Known rows, with every step that occurs:
E, C, K, V, M: [ 16  23 -26   8  22 -13  13  -1   8 -12  10  16  -2   8  -6   0 -10 -22
 -13  -5   9 -21]
Y, V, M, Q: [-13  53  12  20  38  11 -13  14 -27  15 -29  -5 -22  -4  12 -24 -12  12
  22 -49  -4  39]
K, V: [  7 -11   3   8  -8 -32  10  -6   6  10  -5  -1 -12   8 -15 -13   0  -8
  -2   3   4 -28]
E, C, K: [ 17  27 -32   5  -4  -5   3   5  17 -21  18   4  16   6   6   4 -11  -5
 -14   3   6  -5]
Y, C, E: [  3 -14  -5  10 -14  -8  11 -35  -5  -7  40  -6   1  25  -6   4 -13  26
 -17   0 -16   1]
Y, C, K, V: [ 25 -13  -2  15  -2 -20   8 -16  24  -1  22   7 -15  46 -21  -5  -6   6
  -8   9  14 -17]
M, Q, E, C, Y: [-10  10 -51  17  29 -15  22   4 -20  -2  10   2  14 -13  27 -26 -18 -10
 -20 -59   5  14]
Q, E, C, K, V, M: [  0  15 -25  16  43  -6  36  12   4  -1   7  22  -9  13   1  -4 -16  -9
 -18  -7  31 -37]
M, Q, E, C, K, V: [ 13  25 -37  36  18 -30  37  16   5   0  -4  -3  -6  13  16 -23 -34  19
  -9 -18  33 -30]
Q, M, V, K, C, E: [ 19  29   6   6 -26  15  23 -29  23  -8  27 -26 -20  38 -11   1 -58  35
  38  18 -10 -39]
V, M, Q, E: [-23  21  -4  20  60  28  17  19 -35  13 -23  11 -17  -9  34  -9 -19  21
  20 -42  20  12]
Q, M, V: [  9  19  40  -9 -21   2 -23  -8  11   8  13  -9  -8  21   1  -1 -35   0
  26  16   5 -15]
E, C, Y, V, K: [-11  45 -39   6  18  -3  22 -13  -6  -1  19  -5   4  -6 -19 -16  -7 -26
 -17 -31 -21  25]
M, Q, E: [-11   9  -5  24  27   7  21  18 -20  13 -20  -2  -8  -2  29 -15 -20  31
  12 -25  23  -1]
Q, M, V, Y, C: [ 13   2  35  -6   2   7  -3 -12  -5  32  41 -15 -17  24   4  13 -24  -5
  33  -8 -11  25]
Y, C, K, V, M, Q: [ 20  14  -2  28  37  -1   5  -9  -6   2   0   9 -24  27   7 -10 -19  12
  18 -30  13   8]
K, C: [ 23 -11 -16  -4  -6 -15   7   9  25  -2   2  -9 -15  23 -10 -10   4   1
   9 -14   1 -17]
K, V, M, Q, E, C: [  0  18 -29  22  45 -32  39  19 -33  20  -5   1 -18  -8  22 -21 -20  -2
  -5 -44  22 -20]
C, Y, V, L: [-29  16  -5  16  12  29 -28   1  17  14   4   7   3   4  -5 -28  25 -38
  -1 -43 -41  37]
V, M, Q: [ -7  30  -3  15  36  19  -2   4 -31   2 -21   4  -7 -16  26  -5 -14   9
  26 -38  -1  25]
V, M, Q, E, C, K: [ -3  42 -35  25  57  24  25  24 -15  -9  -5  13   2  -6  36  -5 -31  14
   2 -36  26   5]
Q, M: [  3  21  16  -1  -6   7 -10  -9  13   7   3  -2  -4  15   9  16 -17  -7
  26  15  -5 -13]
C, Y, V, M: [-25  29   2   4  40  22 -21 -12  -7  -1  -5  16  -7   2 -13 -21   4 -26
  -1 -50 -17  40]

Rows:
[-31  27 -28   8  53   2  11   6 -17   7  16  16  -4  -1  -2 -23  -1 -32
 -28 -60   0  19]  Q, E, C, Y, V, M
[  9  -3 -39   2  20  16  27 -18  18 -14   7   0 -11  13 -18  -9   0 -14
  14 -26 -11   4]  V, K, C, Y
[  4   5  -3  35  57   7  26   2 -11  12  -4  17 -30  37  11 -14 -25  25
  11 -29  36  -6]  Y, C, K, V, M, Q, E
[ 3  3 -7 28 18 13 23 -2 15  4 -2  4 -2  3 -9  0 -5  1 12 -5 -3  4]  C, K, V, Y
[-19  19 -47  12  59   5  22   3 -37  -4   4  13   8 -19  34 -17 -19 -17
 -10 -73   4  22]  V, M, Q, E, C, Y
[-10  57 -32  15  39  -8  -8  -1 -29   2   1  -3   5 -16  10 -31 -13 -25
  -4 -83 -23  50]  E, C, Y, V, M, Q
[ -7   4 -22  12   5  14 -21  10  42  12  10  -5  -8  26 -17 -40  29 -39
   6 -61 -39  21]  K, C, Y, V, L
[ -7 -16 -13  19  10  13  26 -25 -20   6  45 -11   1  12  -1  16  -6  25
  -7 -23 -36  34]  V, Y, C, E
[ 15  -7 -23  10 -20  -9  17 -16  25 -16  18 -14  -3  26 -11  -9 -11  28
  -2 -13 -18 -23]  K, C, E
[ 20  46 -30  22  30 -16  13   5  -9 -10  -6   5  -3   0  15 -12 -26  -5
   5 -30  11  -7]  E, C, K, V, M, Q
[ 11  32 -10   8  10   3  26  10  21  13  -4 -18 -36  30 -27 -17  -3  12
  26 -11  -4  -4]  Y, V, K, C
[ 19  16  -1  -9   0  16   5 -27  29  -4  17 -11 -18  32 -16  -8 -37 -15
  40 -12  -4 -13]  Q, M, V, K, C, Y
[  1   3 -36  29  32  -6  54  17  11  14  19   6  -2   3   2  -3 -12  -3
 -13 -11  14 -15]  Q, E, C, K, V, Y
[  0  22  35  -1  -1  19  -5  -4   0  20  18 -15  -7   1   7   6 -29  -4
  39   0 -11  13]  Q, M, V, Y
[-40  37  -6  29  66  27   2   7 -27  12 -20  13 -15  -1  11 -35 -14   2
  10 -76   5  39]  C, Y, V, M, Q, E
[ 19  -4  -3   7   8  14  -4 -11  20 -13  24   6  -6  36  -3   6  -4   9
  -1   8  10  10]  Y, C, K
[ -1   0  16   1   5   8   6   5 -15  17  14 -14  -5 -13  -2  -8 -12   4
  11 -19  -6  28]  M, V, Y
[  6   8 -20   6  -2 -15 -12  -3  31  -2   6  -7 -14  33 -27 -40  10 -17
  -1 -49 -17  15]  K, C, Y, V
[ 10   5 -32  20  11 -25  38  12  20   0  16   9  -2  22  -3 -12 -17   2
 -26   6  34 -46]  Q, E, C, K, V
[ 30  25  14  -6 -10   7  13  -3  28   8  13 -18 -31  36  -9  -1 -37   8
  48  13   8 -31]  Q, M, V, K, C
[ 18  -4   3  10  31   3   4 -14   9   1  16  20 -25  36 -13   4  -8  -5
   4  -5  14  -7]  Y, C, K, V, M
[ 16  15 -35  18  15 -15  31   5  12   3  18  -3   4  -5  -6   3  -7 -14
  -7 -10  -8   1]  E, C, K, V, Y
[-19  18  -4   8   5  -1 -17 -12   9   2   0   2   2   9 -19 -30   2 -18
 -11 -36 -17  29]  C, Y, V
[ -1 -14  -2  16  15 -11  25  -1  -5  24   3  -6 -12  -9  -9  -3   2  -7
   8 -13 -14   3]  K, V, Y
[  3  18  13  -2   1  15  17  -6 -13   4   4  -7 -12  -1 -11  -7 -27  15
  14  13  15  -2]  M, V, K
[  6  33  -2  32  34  12   3   0  -4  -8 -26  11 -14   7  11 -11 -25  11
  27 -23  14  -3]  C, K, V, M, Q
[-24  53 -47  31  46   1  42   7 -24  13  -2  -8  -4  -7  11 -31 -26   6
  -6 -54   3  25]  M, Q, E, C, Y, V, K
[-15  10 -45  23  52 -26  32  -1 -32   7   2  10  -4 -14  18 -30 -17 -22
 -13 -68  10  -5]  K, V, M, Q, E, C, Y
[ 10  10 -30  17  -4  16  44 -21  13 -13  15 -13 -11  21 -12   3 -23  36
  13   1 -19 -24]  V, K, C, E
[ 17  -4 -17  -6   3  10  15 -16  15 -10  16  -5 -13  17 -27 -24 -21  -6
  14 -27   4   2]  M, V, K, C, Y
[  2   2 -46  -7   2 -22   2 -14  -1 -16  28   4  24 -10  -1  -8   2 -37
 -31 -33 -19  13]  E, C, Y
[ 20  16  30   7   6  32  -8 -14  17  11  42  -6 -11  37   1  16 -37   3
  38   6  -1  26]  Q, M, V, Y, C, K
